What can hang from each mark:
z433: z257
z46: z6
z632: z6 z786
z975: z6 z632
z786: z257 z632
z257: z46 z433
z533: z433
z312: z6
z6: z46 z312 z632 z975

Every row comes from one small tree of marks. The marks that hang from a mark follow it in brackets, in the order of their numbers. Every link used is in the known rows. Which tree was each row made from?
Known rows:
z6(z46 z312 z632(z786(z257)) z975): 31.3 -0.1 -9.4 -6.5 5.4 18.3 -15.6 7.1 0.2 -7.8 -13.3 -1.9 -1.2 11.9
 -8.7 2.8 5.8 -0.9 10.3 51.8 1.9 15.2 2.2 8.3 9.8 23.1 -0.5
z786(z257(z46 z433) z632): -11.6 -2.1 9.9 -11.7 17.1 -5.6 22.8 6.3 -7.2 5.1 3.6 -2.7 -2.5 -19.7 3.7
 8.5 -5.1 3.5 8.9 5.6 4.4 -8.8 -4.3 -0.5 -23.2 -17.7 -2.9
z6(z46): -0.4 4.1 1.7 11.8 -8.6 -7.7 11.8 -0.8 0.2 -1.8 -1.6 0.2 10.0 7.3 8.3
 -4.9 -1.7 6.2 -5.3 -23.3 2.0 -13.0 -7.2 -5.8 -28.3 -1.4 -0.4
z632(z6(z46 z312) z786(z257(z433))): 17.8 0.0 -9.3 11.6 14.6 -3.5 -6.1 7.3 1.4 -11.0 -42.7 2.0 7.4 6.1 3.7
 0.1 5.5 10.6 -9.2 39.4 9.4 11.0 -0.3 -10.2 -7.4 6.2 -11.0
z257(z46(z6) z433): -17.4 -3.5 10.5 3.3 4.9 -11.5 10.9 -3.8 5.3 3.7 17.5 -1.5 5.7 -12.9 1.7
 7.0 -0.2 -1.8 1.0 -23.5 -6.3 -13.1 6.2 -0.9 -7.3 -17.1 -8.8
z257(z46(z6(z632(z786) z975)) z433): -13.4 -6.0 8.0 -7.7 5.7 1.5 -5.3 -2.9 4.9 6.2 20.1 -1.1 -9.5 -15.4 -12.1
 8.8 1.9 -8.8 8.7 28.3 -10.5 0.4 10.4 4.2 16.6 -0.6 -3.8
z433(z257(z46)): -28.8 2.4 13.3 -3.6 -3.3 -14.2 5.9 -9.9 -3.4 9.3 27.3 -3.1 7.6 -2.3 11.5
 2.4 -3.0 0.1 -3.0 -53.3 -7.6 -22.2 -3.1 -7.1 -12.7 -26.1 7.3
z312(z6(z632 z975)): -9.0 0.0 -0.2 -9.1 -7.8 13.5 -10.8 4.6 -1.5 9.1 25.5 1.9 -2.5 -0.4 -3.0
 -6.5 3.6 -1.5 12.5 -12.2 -4.0 10.6 -0.5 3.1 20.6 12.2 -0.9
z312(z6(z632(z786(z257)))): -0.1 -2.1 -5.6 -10.7 0.5 10.5 -2.1 10.9 -13.3 7.6 8.6 2.3 -1.8 -14.7 6.3
 -2.0 -4.3 2.3 10.9 8.7 0.0 5.7 3.6 1.9 5.5 11.0 -5.3
z975(z6(z46 z312) z632): 21.8 5.5 -4.2 14.6 -12.4 -15.8 1.4 -8.4 5.2 -4.3 -25.1 7.0 -1.3 22.1 6.0
 -8.7 0.7 1.8 -16.4 -32.2 7.3 -1.9 1.2 6.1 2.8 -2.7 0.8
z975(z6(z46) z632(z786(z257))): 20.0 1.9 -2.5 7.6 -4.1 -6.4 3.1 -7.5 -10.6 0.2 -33.8 10.1 -14.6 -1.2 3.1
 -5.1 -7.8 2.1 -11.2 28.7 1.2 -0.3 6.0 -0.3 -1.1 4.6 2.2
z632(z6(z312) z786): -13.2 1.5 -14.5 10.3 -1.8 -0.7 3.7 7.7 -2.3 -3.2 -27.2 1.5 3.5 0.4 -4.5
 -5.1 -1.9 2.8 -12.9 14.6 7.8 5.7 -6.5 -9.7 -3.9 6.0 -4.9
z257(z46(z6(z312)) z433): -7.9 -2.7 5.2 3.5 5.8 -12.0 8.6 -0.4 9.1 -0.8 10.8 -3.0 11.7 -4.2 3.6
 8.1 3.8 -1.3 -0.6 -33.3 -1.4 -9.9 6.3 1.9 -4.4 -17.3 -12.2
z257(z433): -17.1 2.9 8.3 11.8 3.7 -11.1 9.7 1.6 5.8 9.6 1.0 3.0 2.2 -4.0 -3.5 -3.1
 -1.0 4.7 -6.9 -11.7 -5.9 -12.2 -0.2 -2.0 -15.9 -15.1 -10.7
z975(z6(z46 z312) z632(z786(z257))): 31.2 2.8 -8.5 8.1 -2.6 -7.1 -0.9 -3.5 -5.8 -5.3 -41.9 8.0 -6.4 9.1 4.0
 -3.7 -3.3 2.5 -12.9 14.4 7.8 4.1 5.8 3.9 2.6 4.3 -2.3
z6(z46 z312): 13.9 5.3 -5.9 12.7 -6.6 -7.9 7.6 3.6 6.0 -8.8 -11.5 -2.6 20.3 20.1 10.6
 -3.0 3.7 6.9 -7.2 -41.1 10.3 -7.8 -7.6 -0.4 -23.2 -2.2 -6.0
z533(z433(z257(z46(z6(z632(z786)))))): -13.8 -2.4 9.0 -7.5 1.1 -4.0 -15.7 -5.3 4.6 6.4 31.8 -7.9 -7.3 -11.8 8.4
 3.9 -5.5 -5.5 -2.7 -7.7 -4.4 -8.6 5.6 -4.9 9.0 -8.6 13.5
z6(z46 z632(z786(z257))): 18.2 -1.3 -3.9 -2.7 4.6 6.8 1.1 5.1 -9.0 -1.5 -8.6 0.3 -4.7 -6.3 2.1 1.3
 -5.6 2.3 6.4 47.5 -2.0 -2.2 2.6 3.4 -14.1 14.7 2.7
z6(z46 z975): -1.3 4.2 4.4 7.3 -9.2 4.7 -0.3 -3.5 3.4 -1.7 3.2 0.7 4.5 12.3 -4.2 -5.4
 3.9 2.4 0.4 -2.7 -2.4 -0.8 -7.1 -6.3 -8.2 7.4 1.9
z975(z6(z46 z312 z632(z786))): 17.6 1.3 -8.0 8.9 -6.1 -1.0 -8.7 0.2 6.5 -6.8 -22.9 1.2 2.3 16.0 6.1
 -7.4 2.4 -0.2 -9.1 9.9 9.8 2.9 0.7 1.5 5.7 13.1 1.4
z46(z6(z312 z632)): 9.7 -3.6 -6.5 2.2 2.1 9.7 4.2 6.2 6.6 -6.2 10.9 -4.3 8.0 -2.9 -0.5 0.1
 -0.7 -2.8 5.6 -10.5 -2.0 -2.0 -0.2 13.6 -6.8 5.6 -0.4
z533(z433(z257(z46(z6(z632))))): -13.1 -1.3 11.7 -4.8 0.7 -5.4 -12.8 -6.7 8.7 5.5 38.5 -8.4 -2.2 -5.7
 11.8 2.4 -3.6 -4.0 -1.8 -29.7 -6.8 -11.4 4.7 -3.5 6.6 -14.1 14.1
z312(z6(z46 z632(z786(z257)) z975)): 14.5 -1.6 -2.9 -11.8 -2.1 15.9 -18.5 6.1 -6.8 1.0 7.0 1.6 -2.8 -0.5 2.2
 -1.9 4.9 2.0 14.6 27.7 1.6 17.1 2.0 0.0 16.7 23.1 -1.6

Which tree is each row?
21.6 2.7 -4.8 -0.2 -4.3 9.6 -13.3 1.9 11.5 -6.6 3.3 -3.0 4.4 24.6 -7.1
 -2.3 9.8 -1.8 6.6 4.4 1.4 9.1 -2.8 10.4 10.5 15.5 2.5 => z6(z46 z312 z632 z975)
-7.8 -0.2 8.4 0.9 14.7 -5.4 19.6 1.8 -7.4 6.4 1.7 1.8 8.4 -13.0 5.2 6.5
 -4.5 5.9 4.6 -8.9 -9.2 -15.0 7.9 -5.0 -16.4 -21.6 -12.3 => z786(z257(z46 z433))
3.6 3.7 -6.7 14.0 -5.2 0.7 -7.1 -0.3 11.4 -11.4 -15.5 0.1 11.1 25.4 -2.4
 -8.3 11.2 5.4 -7.4 -11.0 6.1 11.4 -9.9 -8.9 2.7 7.9 0.0 => z632(z6(z46 z312 z975))
8.3 -1.9 -6.3 -0.1 -3.7 11.3 -1.9 1.6 0.6 -3.2 -1.6 0.5 -5.3 -4.2 -14.0
 1.6 -1.1 -6.1 1.4 11.7 -2.7 8.4 0.3 10.5 6.4 8.9 -1.4 => z46(z6(z312 z975(z632(z786))))
15.8 -5.8 -8.0 -6.9 8.9 26.0 -7.1 8.8 0.4 -6.8 1.8 -3.4 -0.7 -8.2 -11.2
 3.8 0.4 -5.4 13.3 45.4 -5.1 12.5 3.7 11.5 9.2 18.1 -1.3 => z46(z6(z312 z632(z786(z257)) z975))
-18.0 -3.3 11.8 0.0 3.6 -4.1 3.3 -5.0 7.5 4.0 20.3 -1.1 1.6 -9.2 -6.3
 6.6 3.8 -4.1 4.8 -9.6 -9.6 -5.5 6.5 -1.6 5.0 -11.8 -6.8 => z257(z46(z6(z975)) z433)
-18.1 0.0 13.8 -2.7 -1.3 -2.5 -15.0 -8.6 9.1 4.9 35.9 -7.7 -0.1 -2.4 7.5
 1.4 -0.8 -3.3 -2.9 -28.7 -6.3 -7.8 1.9 -9.7 9.1 -14.2 12.0 => z533(z433(z257(z46(z6(z975)))))
-21.6 -1.4 13.7 -4.5 -0.5 -9.1 2.7 -10.2 -0.4 3.8 31.2 -5.0 8.7 -7.0
 12.6 4.4 -1.7 -1.4 0.2 -49.3 -7.4 -18.8 -2.3 -4.4 -12.2 -21.7 8.2 => z433(z257(z46(z6)))
7.0 3.1 1.0 -2.4 -14.6 -0.7 -10.2 -2.9 -2.5 3.8 11.3 5.1 -2.3 9.0 2.5
 -6.0 5.1 2.7 3.4 -26.9 2.0 10.3 -2.3 -0.2 12.2 9.0 -1.4 => z312(z6(z46 z975(z632)))
-3.1 -1.8 -2.3 -10.5 5.3 23.5 -3.5 6.2 -10.1 7.3 3.0 2.1 -14.8 -13.1
 -18.8 0.3 -5.6 -4.7 13.3 67.8 -13.0 7.5 4.4 4.6 10.1 16.5 2.5 => z6(z632(z786(z257)) z975)
-5.2 -1.9 -1.3 -0.3 0.3 4.3 5.7 -0.6 -8.1 4.0 -8.7 3.5 -6.3 -8.9 2.0
 -3.3 -7.7 -3.1 -0.3 22.8 -3.4 -4.7 8.0 -2.7 7.4 3.3 2.5 => z975(z6(z632(z786(z257(z46)))))
-5.3 -1.1 -13.3 1.7 8.4 1.9 10.4 7.9 -11.4 -5.4 -27.7 0.7 7.4 -6.5 1.6
 2.8 -3.5 4.0 -3.9 20.2 5.2 4.2 0.8 -11.6 -3.7 -0.4 -7.2 => z632(z6(z312) z786(z257(z46)))
8.7 -1.4 -7.1 -5.6 1.5 -1.6 15.1 1.4 -16.7 3.3 -11.1 4.0 -9.8 -17.2 -5.2
 7.7 -11.6 -3.3 0.8 12.5 -4.2 -3.9 8.4 9.1 -5.1 -3.7 -3.4 => z975(z632(z786(z257(z46(z6(z312))))))
-17.9 -2.7 12.6 -9.0 1.3 -5.8 -1.6 -10.1 0.8 4.7 35.9 -5.5 3.8 -7.7 10.1
 5.0 -1.5 -4.0 4.4 -34.6 -9.9 -16.2 0.3 1.8 -5.1 -17.3 11.4 => z433(z257(z46(z6(z632))))
21.2 6.0 -4.2 5.2 -10.6 -2.4 -5.2 -3.9 6.1 -4.2 -9.3 2.4 0.1 24.0 -8.5
 -1.9 6.4 0.0 -3.3 -16.8 2.2 6.5 -3.2 8.7 4.2 5.1 -0.6 => z6(z46 z312 z975(z632))
-5.6 -2.5 1.8 -7.1 20.2 -7.1 14.5 7.4 0.5 -4.0 -11.6 -3.1 2.8 -7.1 4.3
 6.2 2.6 6.0 3.3 2.2 11.8 3.7 -6.6 -3.2 -11.3 -14.3 -3.7 => z786(z257(z46 z433) z632(z6(z312)))
13.9 1.1 -1.7 -7.0 -6.9 6.1 -11.0 0.9 -10.4 3.0 -0.7 5.8 -5.2 0.4 2.1
 -2.1 2.5 3.6 7.1 3.9 2.1 14.1 1.1 -1.2 11.8 13.6 -4.0 => z312(z6(z46 z975(z632(z786(z257)))))
6.1 0.4 -1.7 8.1 -7.8 -0.5 -5.0 -3.1 1.5 -1.5 -14.9 3.4 -5.7 5.4 4.7
 -8.9 -2.2 -0.8 -7.4 24.2 3.4 -1.1 1.2 -2.8 2.3 13.2 5.9 => z975(z6(z46 z632(z786)))
-12.4 -1.1 1.6 -2.6 10.5 -1.9 14.6 5.3 -14.3 8.1 -10.9 2.1 -1.8 -22.0
 -1.8 7.1 -8.6 2.4 1.1 30.3 -5.2 -9.4 7.2 -7.1 -13.9 -8.3 -11.4 => z632(z786(z257(z46 z433)))
-14.1 -1.3 13.2 -7.5 0.1 0.6 -19.4 -7.8 10.3 5.7 41.2 -8.1 -5.4 -3.2 5.1
 2.0 -0.8 -5.9 1.0 -19.2 -9.1 -5.3 4.7 -3.7 16.4 -9.3 14.9 => z533(z433(z257(z46(z6(z632 z975)))))
-7.9 -2.0 -2.3 -11.9 11.3 7.0 14.7 7.2 -5.7 -6.2 -5.0 -4.2 2.1 -4.2 -1.2
 4.2 1.0 2.1 9.5 5.7 10.1 9.0 -10.6 -4.9 -4.3 -4.2 4.6 => z786(z257(z46) z632(z6(z312 z975)))
-6.2 -2.6 -3.4 -6.6 -6.9 1.6 7.5 -2.2 -5.3 -0.2 9.5 -1.2 -2.1 -8.3 -7.6
 8.0 -2.9 -9.2 4.1 -8.9 -3.1 -0.8 4.6 4.6 8.2 -1.1 -0.9 => z257(z46(z6(z312 z975(z632(z786)))))
10.9 1.5 -8.0 1.4 -2.5 -7.0 8.8 -2.6 -11.5 2.3 -30.7 8.0 -9.2 -2.4 -0.1
 -0.1 -8.3 -2.4 -9.9 3.7 2.1 -0.7 9.8 3.7 10.6 -5.2 -3.7 => z975(z6(z312) z632(z786(z257(z46))))
11.2 4.7 -3.3 18.3 -8.4 -8.1 1.9 -2.5 9.4 -8.9 -21.8 1.4 16.1 23.4 13.6
 -10.4 4.5 5.5 -14.0 -36.6 12.1 -4.4 -4.6 -5.8 -8.0 -0.9 -2.8 => z975(z6(z46 z312))
20.2 4.8 -7.7 2.0 -10.5 -0.5 -9.1 -1.8 0.9 -3.2 -17.6 2.9 -5.7 17.1
 -12.0 -0.2 4.0 -2.0 -4.6 10.3 4.5 10.1 -1.8 6.8 7.1 11.6 -1.1 => z6(z46 z312 z975(z632(z786)))
7.5 -4.8 -7.9 -4.8 1.1 21.2 -9.3 6.5 4.2 -4.8 6.6 -3.7 -3.0 -5.0 -13.9
 1.8 1.4 -7.9 9.0 34.3 -3.6 11.4 0.9 11.5 11.1 19.0 0.9 => z46(z6(z312 z632(z786) z975))
-17.9 -1.0 14.1 -8.8 -3.0 -7.1 -4.4 -15.0 -0.9 6.2 31.9 -1.8 -3.3 -5.1
 1.9 5.1 -0.6 -5.6 1.8 -34.9 -12.1 -11.0 0.3 1.9 3.5 -18.4 11.2 => z433(z257(z46(z6(z975(z632)))))
-8.0 1.0 4.1 -6.4 1.2 2.3 3.1 -3.6 -10.3 11.9 -2.2 6.9 -18.9 -12.2 -20.2
 4.6 -5.1 -4.6 3.3 34.1 -13.0 2.3 8.1 3.1 12.7 -2.7 -3.7 => z6(z975(z632(z786(z257(z46 z433)))))
-10.5 -2.0 10.1 -11.0 1.4 -0.5 -10.6 -8.9 5.3 1.3 33.7 -6.5 5.7 1.4 4.6
 5.8 4.4 -5.8 6.3 -33.8 -8.2 -7.5 0.0 4.2 7.5 -13.0 9.5 => z433(z257(z46(z6(z312 z632 z975))))
-9.3 -0.2 -2.1 5.7 -5.8 3.1 1.2 -0.8 -2.3 5.5 -9.1 4.3 -9.0 -4.3 -2.1
 -9.4 -6.6 -3.4 -6.5 22.8 -1.7 -3.4 2.7 -1.2 6.0 7.9 4.0 => z975(z6(z632(z786)))
1.2 -1.2 1.7 -3.6 21.7 5.9 1.9 10.0 6.1 -4.7 -17.4 -1.2 -2.1 -1.0 -7.2
 0.1 6.5 7.1 3.8 30.4 9.0 15.4 -10.5 -0.8 -4.8 -2.6 -3.0 => z786(z257(z433) z632(z6(z312 z975)))
8.8 3.1 -11.8 8.1 -7.6 -12.3 1.4 -1.9 -4.3 -1.8 -28.7 6.3 -11.2 5.5 -5.9
 -3.1 -3.3 1.1 -13.9 10.8 4.8 5.9 -2.0 2.2 0.5 5.5 0.8 => z975(z632(z6(z46 z312) z786))
-3.6 1.7 -4.9 3.2 -1.8 -7.3 9.2 6.0 5.9 -9.1 -12.3 -4.3 3.0 8.5 4.7 -5.5
 2.8 5.2 -6.1 -12.5 20.5 4.9 -21.0 -3.2 -20.5 3.5 7.5 => z786(z632(z6(z46 z312)))
-11.6 -5.0 9.4 -2.2 6.5 -8.1 5.9 -3.3 6.7 4.7 23.4 -1.9 -0.8 -13.7 -0.7
 7.7 0.6 -4.7 5.7 -8.3 -9.8 -9.9 9.8 5.8 1.8 -11.2 -4.8 => z257(z46(z6(z632)) z433)
4.6 3.8 -8.5 17.4 -4.0 -8.8 3.2 1.7 8.8 -11.5 -19.5 -0.3 15.9 20.9 8.2
 -8.1 6.7 8.4 -11.9 -26.8 9.8 1.9 -10.0 -8.4 -11.8 1.3 -2.1 => z632(z6(z46 z312))
0.2 2.6 1.9 -0.1 -12.2 4.7 -9.4 1.3 0.4 0.9 13.0 1.7 9.1 9.8 7.7 -7.0
 7.8 5.1 5.3 -29.6 5.0 8.5 -5.8 -7.7 5.5 10.4 -3.8 => z312(z6(z46 z975))
-17.2 1.2 -3.7 -1.8 -1.6 3.9 5.7 6.9 5.5 -3.4 -5.0 -3.3 -3.2 4.3 -9.0
 -5.9 2.6 0.6 -1.9 0.0 13.5 10.7 -19.9 -2.5 -5.1 4.2 7.7 => z786(z632(z6(z312 z975)))
